Each row was made from one walk, in order. Every step used is in the known rows, and no mark comes twice. Write each row's walk.
In the rows, 128 means zero.
Known rows
f, x, q: [ 76 142 140 123 131 132 133 106 147 114 188 113 144 118 129 139 107 111
 124 145 160 160 111 141 147 138 123 128 104 181 140 118 149 125 152  93
 161 145 154 118 149 134 118  88 141 157  75  99 165 133 136 122 115 163
 132 128 125 119  92 146 124 150 113 148 139 133 138 126 126]
x, w: [ 76 145 107 112 133 114 135 106 148 126 151 114 138 129 134 132 132 109
 113 127 147 165 122 132 143 133 130 138 137 130 122 137 151 139 147 105
 147 128 130 139 144 134 130 139 146 157 139 115 156 132 127 114  91 160
 118 131 153 127  78 145 113 128 149 139 150 138 146 140 127]
q, x: [105 154 129 114 132 129 142 104 136 108 138 135 159 131 137 127 106  99
 126 122 134 162  96 130 106 130 124 118 126 116 135 138 150 133 150  95
 142 122 133 134 146 120 135 120 144 134 100 147 159 127 141 111 116 146
 140 135 153 124 138 140 117 158 108 140 121 145 150 127 142]
a, w, x, n, c, q: [196 162 184 115 161 139 167 107 141 123 155 116 138 111 130 141 113  81
 134 161 158 155  92 141 118 153 113  90 121  58 121 152 126 117 134  54
 119 128 153 127 131 142 121 129 145 191  79 133 103 121 162 129 107 130
 126 137 142 147 128 147 137 135   4 149 124 175 168 117 127]
q, c, n, x: [106 149 146 111 139 134 136 100 125 131 115 108 157 136 143 146  83 114
 123 111 118 172 101 135 119 143 135 128 119 124 138 145 148 145 175 105
 159 129 138 151 126 105 158 130 139 185 140 154 163 118 144 122  77 178
 103 141 126 127 145 136 111 185  98 136 134 152 140 120 115]
s, x: [128 162 148 116 140 127 129 105 136 113 134 126 149 129 139 135 108 121
 124 124 123 166 115 143 124 136 131 117 113 116 128 129 158 135 156 101
 154 127 129 133 143 121 132  98 139 146 118 136 160 122 138 124 127 168
 116 126 151 113 119 138 112 156 109 138 133 146 136 137 123]
c, s, x, n: [136 181 157 110 150 132 121 107 159 110 147 119 149 125 144 137 100 109
 135 148  94 156  78 158 106 141 130 100 124  83 126 142 170 125 161  77
 157 120 117 105 146 111 160 109 132 159 125 134 189 137 144 125 131 190
 122 120 126 117 112 133 124 158  52 135 126 154 141 120 133]
e, c, q, x, n: [165 171 162 106 149 133 142 106 143 117 148 128 162 120 135 129  72 102
 135 156 135 145  53 149 105 144 115 124 140  71 125 147 132 110 130  78
 124 130 140 123 155 117 119 143 146 145  60 145 156 136 144 127 135 164
 138 135 132 131 153 135 120 160  50 133 131 150 173 123 140]
a, w, x: [146 141 159 114 134 133 157  95 138 128 151 133 138 125 138 118 135 106
 131 140 161 161 112 138 125 133 110 107 118 119 113 147 139 139 146  81
 150 130 146 139 137 139 131 128 140 169  84 135 129 115 135 119 109  85
 122 132 150 129 109 144 130 150  61 145 127 165 157 122 120]
s, x, q, c: [107 162 178 123 148 134 161 102 152 106 139 119 141 134 129 146 113 137
 134 129 141 162  81 139 122 134 136 104  99 148 161 140 147 139 147  70
 165 126 157 171 140 137 135 101 139 162  87 157 158 118 156 126 116 190
 113 123 159 122  74 141 117 194 126 141 133 143 148 134 136]
c, q: [112 130 143 118 136 126 140 108 146 129 156  91 140 118 124 112 113 103
 129 129 131 154  94 137 144 143 127 126 116 120 131 139 137 121 133 112
 126 142 141 141 142 139 114 135 133 168 112 120 147 140 141 124 116 130
 118 131 133 123 151 151 129 141 120 130 129 135 145 139 123]
a, w, x, n, c: [194 157 164 118 162 144 156 105 138 120 131 142 140 122 134 160 110  92
 129 153 170 164 109 133  97 145 118  93 125  82 121 149 135 130 140  77
 133 127 147 117 126 131 133 123 150 165  99 116 102 115 147 115 107 133
 127 139 157 140 113 142 133 128   8 154 130 177 173 114 134]
n, c, e: [143 131 120 135 137 132 141 118 132 118 130 121 150 132 135 149  99 127
 113 113 146 168 132 137 120 144 136 119 130 116 134 140 149 134 123 140
 111 128 132 139 127 119  84 105 141 122 108 115 106 125 123 102 108 129
 126 155 154 118 141 140 113 136 167 140 133 149 158 132 129]
e, c, s, x: [155 170 159 114 138 128 129  99 156 117 155 126 154 118 156 149  97 113
 137 154 102 149  98 163 123 149 133 117 141  87 138 122 162 132 138  87
 148 118 126 140 157 112 133 107 136 125  96 148 165 142 132 130 143 160
 116 115 133 107  96 133 118 171 111 136 135 153 140 134 131]
e, x, q, c: [ 81 139 160 125 134 131 147 103 164 127 146 125 138 118 132 134 137 123
 126 136 156 156  75 124 111 132 133 119 100 149 166 138 126 129 145  84
 138 114 169 182 139 133 113 112 136 158  91 136 142 136 134 127 105 145
 112 147 163 124  96 147 126 143 155 125 144 147 173 128 147]
c, e, x, q: [ 78 133 148 140 117 127 122 114 154 129 167 134 151 123 134 109 144 146
 114 133 178 153  99 140 134 127 124 112 100 163 142 134 130 106 132  93
 132 122 151 157 147 122  69  83 133 147  90 121 128 132 108 125 125 125
 127 168 146 112 122 147 114 134 169 125 146 140 179 132 130]
c, s, x, f: [113 152 149 109 140 122 160 106 151 113 154 114 153 117 145 120 130 100
 132 158 106 166 122 144 120 137 134 106 132 127 137 124 168 144 155  94
 155 118 113 130 145 133 140  88 129 141 104 145 188 145 124 127 136 156
 122 122 132 111  82 146 125 138  99 148 133 150 129 142 131]
x, f: [110 130 120 112 137 124 157 110 140 132 140 115 149 123 132 118 128  95
 122 143 143 174 131 119 118 132 123 126 135 144 123 134 148 143 140 158
 137 135 111 133 131 136 117 106 134 143  97 113 148 132 104 117 116 133
 120 138 143 113 109 152 126 106 119 150 139 135 146 144 131]
c, e, x: [101 140 131 131 119 123 110 111 143 137 148 136 154 133 146 109 128 142
 114 123 152 163 113 138 109 125 126 124 113 147 124 141 138 113 152 121
 128 123 138 150 142 107  85 106 132 128 115 113 137 129 101 121 121 112
 130 169 153 114 150 140 115 115 171 121 146 148 172 129 126]
a, w: [115 140 134 119 138 125 148 101 135 134 124 108 132 126 134 138 118 105
 128 139 155 162 126 138 126 135 125 125 124 114 107 139 146 140 139 117
 145 135 134 146 137 133 117 133 140 149  91 126 122 129 135 108 100 127
 105 119 135 125 111 146 123 149  76 138 135 150 146 124 129]
q, c: [123 142 131 120 145 128 155 101 142 131 129 105 139 139 136 134 110 113
 127 118 125 166  89 124 112 136 134 131 118 125 145 137 146 149 150 134
 132 130 140 168 132 133 145 140 135 149 111 132 146 119 140 112  98 151
 114 131 155 126 125 138 121 156 139 131 125 145 154 130 139]
q, c, e, x: [105 144 143 128 132 126 145 104 145 136 140 121 151 137 148 116 125 155
 119 112 144 166  96 129 102 124 127 125 112 147 150 148 134 133 153 101
 123 115 151 184 136 114 101 130 133 132 101 130 136 122 120 118 118 134
 117 158 169 115 140 134 108 137 206 118 139 153 185 123 127]
c, n, x: [ 98 145 127 115 127 128 114 109 127 133 120 116 162 130 140 136  88 102
 120 117 128 169 125 141 133 142 129 123 124 119 117 139 151 127 165 114
 156 133 122 121 132 102 143 108 140 180 158 145 161 126 132 121  87 148
 110 146 115 123 165 142 112 168  68 139 136 144 134 128 112]
e, c, s: [141 140 143 121 130 129 127 101 160 129 147 114 151 117 148 136  99 105
 131 158 126 146  95 155 124 148 137 138 147  99 143 138 157 133 130 134
 131 128 123 144 150 118 122 142 131 116  95 127 144 147 128 120 123 125
 115 123 127 110 114 138 125 151 112 130 136 152 149 132 136]
s, x, n, c: [169 181 141 121 162 142 129 119 137 107 118 140 151 127 137 174  78 100
 125 138 123 168 116 140  93 147 141  96 121  81 137 138 155 127 149  89
 137 120 130 107 132 116 132 100 142 145 138 117 145 121 145 122 116 211
 123 135 161 128 115 137 122 137  68 150 127 157 149 128 138]
w, x, q: [124 134 167 129 130 136 142 108 150 114 164 140 148 123 122 111 148 112
 131 141 162 154  92 132 131 135 117 102 106 161 146 141 133 121 131  91
 149 132 151 140 140 137 114 101 143 186 105 132 128 124 133 126 123 115
 128 145 148 125 105 149 124 151 100 144 131 143 155 137 129]
n, x: [ 91 139 127 121 131 129 115 113 127 125 140 113 148 129 141 142  91 101
 120 121 123 168 119 138 107 138 133 122 128 108 131 132 147 145 162 132
 143 132 120 125 136 115 108 129 134 151 155 120 122 126 126 118  98 145
 115 139 128 126 167 141 113 136 125 131 145 137 138 127 122]
q, c, n, x, w, a: [ 74 131 129 105 132 121 139  94 128 130 143 120 150 142 143 152  95 132
 122 110 149 176 119 136 141 135 133 132 134 103 117 127 150 159 176  60
 164 132 143 133 140 116 165 193 157 211 197 160 186 124 139 118  56 204
  92 135 147 144  94 133  99 186 129 139 143 172 138 128 103]

Write each row's walk
[ 81 163 138 103 134 114 155 103 146 105 172 107 151 124 128 123 123  94
 122 136 142 156  89 138 149 134 115 127 135 102 134 139 138 121 146  31
 135 115 147 144 157 146 120 145 148 167 101 152 186 138 148 120 102 161
 136 133 154 138  98 145 110 153 105 136 142 143 147 135 129]	c, q, x, w
[160 160 151 119 147 137 128 104 144 120 154 142 152 128 134 112 121 107
 127 140 143 163  81 129  99 134 114 103 118 120 121 147 141 120 157 100
 135 133 131 106 136 115 144 125 142 178 125 123 145 116 132 127 117 137
 135 151 150 127 138 140 132 118  62 143 129 161 167 125 124]	w, x, n
[148 181 145 115 154 133 118 109 141 119 132 134 149 136 138 144  95 118
 126 136 121 166  90 143  96 135 130 104 114  98 117 139 158 120 161  94
 149 126 120 109 140 112 145  96 142 155 122 125 167 117 137 122 129 202
 123 128 139 125 131 133 120 140  75 138 126 144 147 128 126]	s, x, n
[104 127 142 103 141 128 173 105 125 134 120 107 165 128 142 129  97 105
 122 129 131 180 124 123 116 138 133 124 134 138 131 137 146 156 174 120
 161 128 123 145 122 115 159 113 137 181 120 155 166 119 122 124  82 170
 103 149 126 118 121 143 114 159  82 148 148 150 141 132 117]	q, c, n, x, f
[131 185 168 108 164 137 150  96 162 115 142 113 143 131 146 150 101 122
 139 139  95 160  53 147  91 143 138 104 115  85 149 147 169 137 164  57
 156 119 130 142 143 118 166 128 132 162 111 142 189 126 164 123 122 207
 115 112 140 124  99 128 122 180  67 132 118 162 153 114 144]	q, c, s, x, n
[ 81 147 142 107 133 114 156  98 145 111 189 118 142 132 126 118 115 106
 129 136 161 158 105 141 139 132 115 120 137  87 125 129 140 138 146  29
 145 130 146 121 161 147 127 193 154 182 141 156 195 145 148 121 101 154
 133 127 161 143 105 141 103 179 132 142 131 164 149 134 122]	c, q, x, w, a
[100 145 123 104 127 117 113 104 126 133 130 127 162 122 153 158  78 104
 113 137 156 165 126 150 154 144 125 148 156 108 110 133 144 133 152  93
 159 122 125 138 146 100 141 130 157 169 151 144 176 134 115 128  82 187
 113 140 125 126  98 137  98 165  91 134 166 151 145 137 106]	e, c, n, x, w
[170 170 140 125 159 137 127 119 130 107 129 145 158 135 140 158  81 138
 118 122 143 169 115 147  95 144 133  95 119  96 129 142 158 115 139  96
 134 123 123 110 131 107 106  82 145 134 108 119 140 111 131 115 126 193
 124 146 153 121 136 132 109 144 109 144 132 157 162 122 125]	s, x, n, c, e
[ 83 123 127 116 132 127 143 117 123 128 129 116 153 122 138 133  98  87
 120 140 127 177 141 123 114 133 124 122 140 128 128 128 145 151 158 150
 141 131 111 125 129 125 106 113 133 148 141 116 134 134 106 122 105 139
 118 142 130 121 147 149 120 100 117 142 160 133 137 135 121]	n, x, f
[ 67 147 112 107 126 117 118 106 125 127 132 111 156 127 142 147 106 100
 110 125 140 171 138 143 156 140 128 133 141 126 109 135 148 134 172  86
 170 128 124 125 139 109 144 128 150 194 179 147 186 126 128 123  72 184
 109 142 127 130 112 142 104 164  84 140 156 142 133 134 102]	c, n, x, w
[124 138 129 132 144 139 142 111 161 116 144 107 145 112 138 152 110  90
 128 137 115 158 113 148 118 158 146 120 137  83 163 139 161 137 134 120
 112 119 124 125 135 134 124 126 134 128 121 122 114 149 144 117 106 139
 128 126 143 120 118 144 135 144 125 141 119 155 140 130 147]	n, c, s
[114 170 156 116 138 128 134 100 157 110 144 120 146 122 147 127 120 110
 134 140  96 158 103 157 119 140 134 110 127 108 142 134 169 132 155  72
 152 119 122 135 151 120 141 103 134 146 113 141 180 140 148 123 129 155
 122 116 135 110 103 139 118 175 101 135 124 153 124 131 133]	c, s, x
[124 170 127 113 147 135 136 108 142 112 135 138 157 136 130 131  92 103
 124 131 136 160  73 130  87 132 118 113 130  92 128 149 153 126 160  86
 138 128 125 113 143 113 147 123 142 147 101 132 157 126 138 113 113 162
 147 139 147 132 146 133 118 148  60 142 121 145 164 115 144]	q, x, n
[ 53 121 118 118 123 114 114 107 134 124 168 127 140 138 140 148  94 114
 117 123 153 175 136 140 137 132 128 124 144  80 110 118 147 165 157 106
 153 135 127 113 146 124 116 197 148 180 220 128 155 138 121 119  80 163
 113 132 149 141 121 139 102 134 147 136 156 156 136 129 107]	n, x, w, a
[ 92 172 129 105 138 112 133 105 139 112 146 126 143 132 142 143 125 114
 116 128 134 170 126 142 142 132 131 122 128 123 119 132 156 138 153  69
 155 117 133 141 152 129 144 107 149 157 150 133 187 124 132 119 109 191
 120 128 162 126  68 139 107 147 135 140 146 146 137 143 119]	s, x, w
[148 159 125 127 150 136 113 120 149 125 122 142 151 117 138 160 102 100
 117 140 136 165  99 130  85 144 137 118 129  79 142 140 135 116 148 116
 110 117 141 117 131 110 118 112 140 139 130 100 123 135 121 125 113 171
 132 161 166 129 148 144 136  90 103 133 142 159 173 124 147]	e, x, n, c
[116 152 202 123 144 140 187  85 166 116 175 104 132 116 138 120 158 116
 145 160 157 147  63 145 132 142 121  91 110 135 155 149 142 144 139  25
 154 116 167 179 143 156 136 137 133 192  54 165 135 131 169 125 102 135
 111 115 139 133  51 143 129 203  47 139 123 171 158 114 143]	a, w, x, q, c, s
[153 126 156 118 137 124 139 105 146 136 144 103 152 115 139 119  90 111
 133 147 143 146  99 148 139 146 125 139 133 104 128 137 130 121 117 131
 117 140 136 150 147 133  93 131 137 146  90 133 135 139 132 131 125 124
 114 130 131 119 142 143 119 144 122 126 134 140 153 141 122]	e, c, q
[ 70 132 135 120 125 112 141 101 148 135 169 135 141 146 145 128 129 172
 116 117 180 171 113 130 123 118 127 129 125 132 125 131 134 147 155  71
 133 115 153 166 149 124 115 195 144 157 166 138 163 129 116 116  94 153
 115 159 184 134  92 133 103 135 232 122 150 176 185 127 116]	q, c, e, x, w, a
[ 67 141 112 112 128 114 129  96 136 122 200 126 138 134 139 150 106 124
 123 137 162 173 141 142 153 130 121 145 132 134 106 106 155 153 168  74
 161 142 150  96 155 134 146 171 159 164 165 109 191 142 128 120  96 181
 124 124 152 133  69 135 110 133 168 150 137 164 141 132 101]	f, x, w, a
[104 128 160 138 134 133 158 109 153 121 148 104 148 138 128 123 120 152
 123 117 172 158  81 134 125 129 132 116 102 178 154 152 139 135 130 106
 146 134 149 181 134 139  95 117 135 158  70 134 142 120 137 108 106 168
 110 144 143 117 117 140 107 172 171 134 135 138 171 126 133]	x, q, c, e
[177 165 156 126 158 145 136 110 162 112 159 135 150 112 135 139 117  82
 132 159 127 157  82 143  94 153 131  94 132  80 151 152 153 126 143  79
 124 113 133 100 136 125 141 126 138 165 124 124 123 138 148 127 116 142
 135 145 148 130 119 141 139 131  39 150 110 171 161 119 142]	w, x, n, c, s
[112 135 156 122 141 137 160 101 152 126 126 107 154 127 124 131 122 130
 129 124 163 159  80 128 141 138 142 117 101 170 146 146 142 123 144  75
 162 131 158 166 131 129 155 103 146 196  92 155 178 123 156 120  91 177
 107 139 139 117  89 146 122 203  95 144 125 147 154 134 133]	x, q, c, n
[126 142 193 120 144 134 194  89 148 121 159 121 134 124 130 128 148 113
 138 145 184 155  85 131 128 135 112  94 102 161 140 144 130 144 135  51
 158 129 174 179 135 153 130 130 137 191  54 159 121 117 160 122 103 119
  99 128 156 138  59 144 125 185  58 144 131 162 163 120 134]	a, w, x, q, c
[ 75 155 145 110 136 115 135  97 163 112 184 126 135 127 145 140 125 130
 132 147 126 161 119 159 144 135 134 110 135  82 118 118 171 152 156  45
 175 122 129 117 162 134 151 169 145 168 180 152 203 147 139 124 108 185
 116 108 156 129  52 135 109 180 136 140 137 175 125 140 116]	c, s, x, w, a
[116 160 182 114 148 134 166  97 145 116 127 120 156 134 131 146 114 137
 134 117 137 159  85 139 142 138 143 106  92 167 141 141 149 123 157  47
 182 125 158 165 137 126 163  68 143 197  83 169 191 110 160 129 100 213
 104 131 145 117  73 139 111 230  72 144 125 153 137 134 123]	s, x, q, c, n
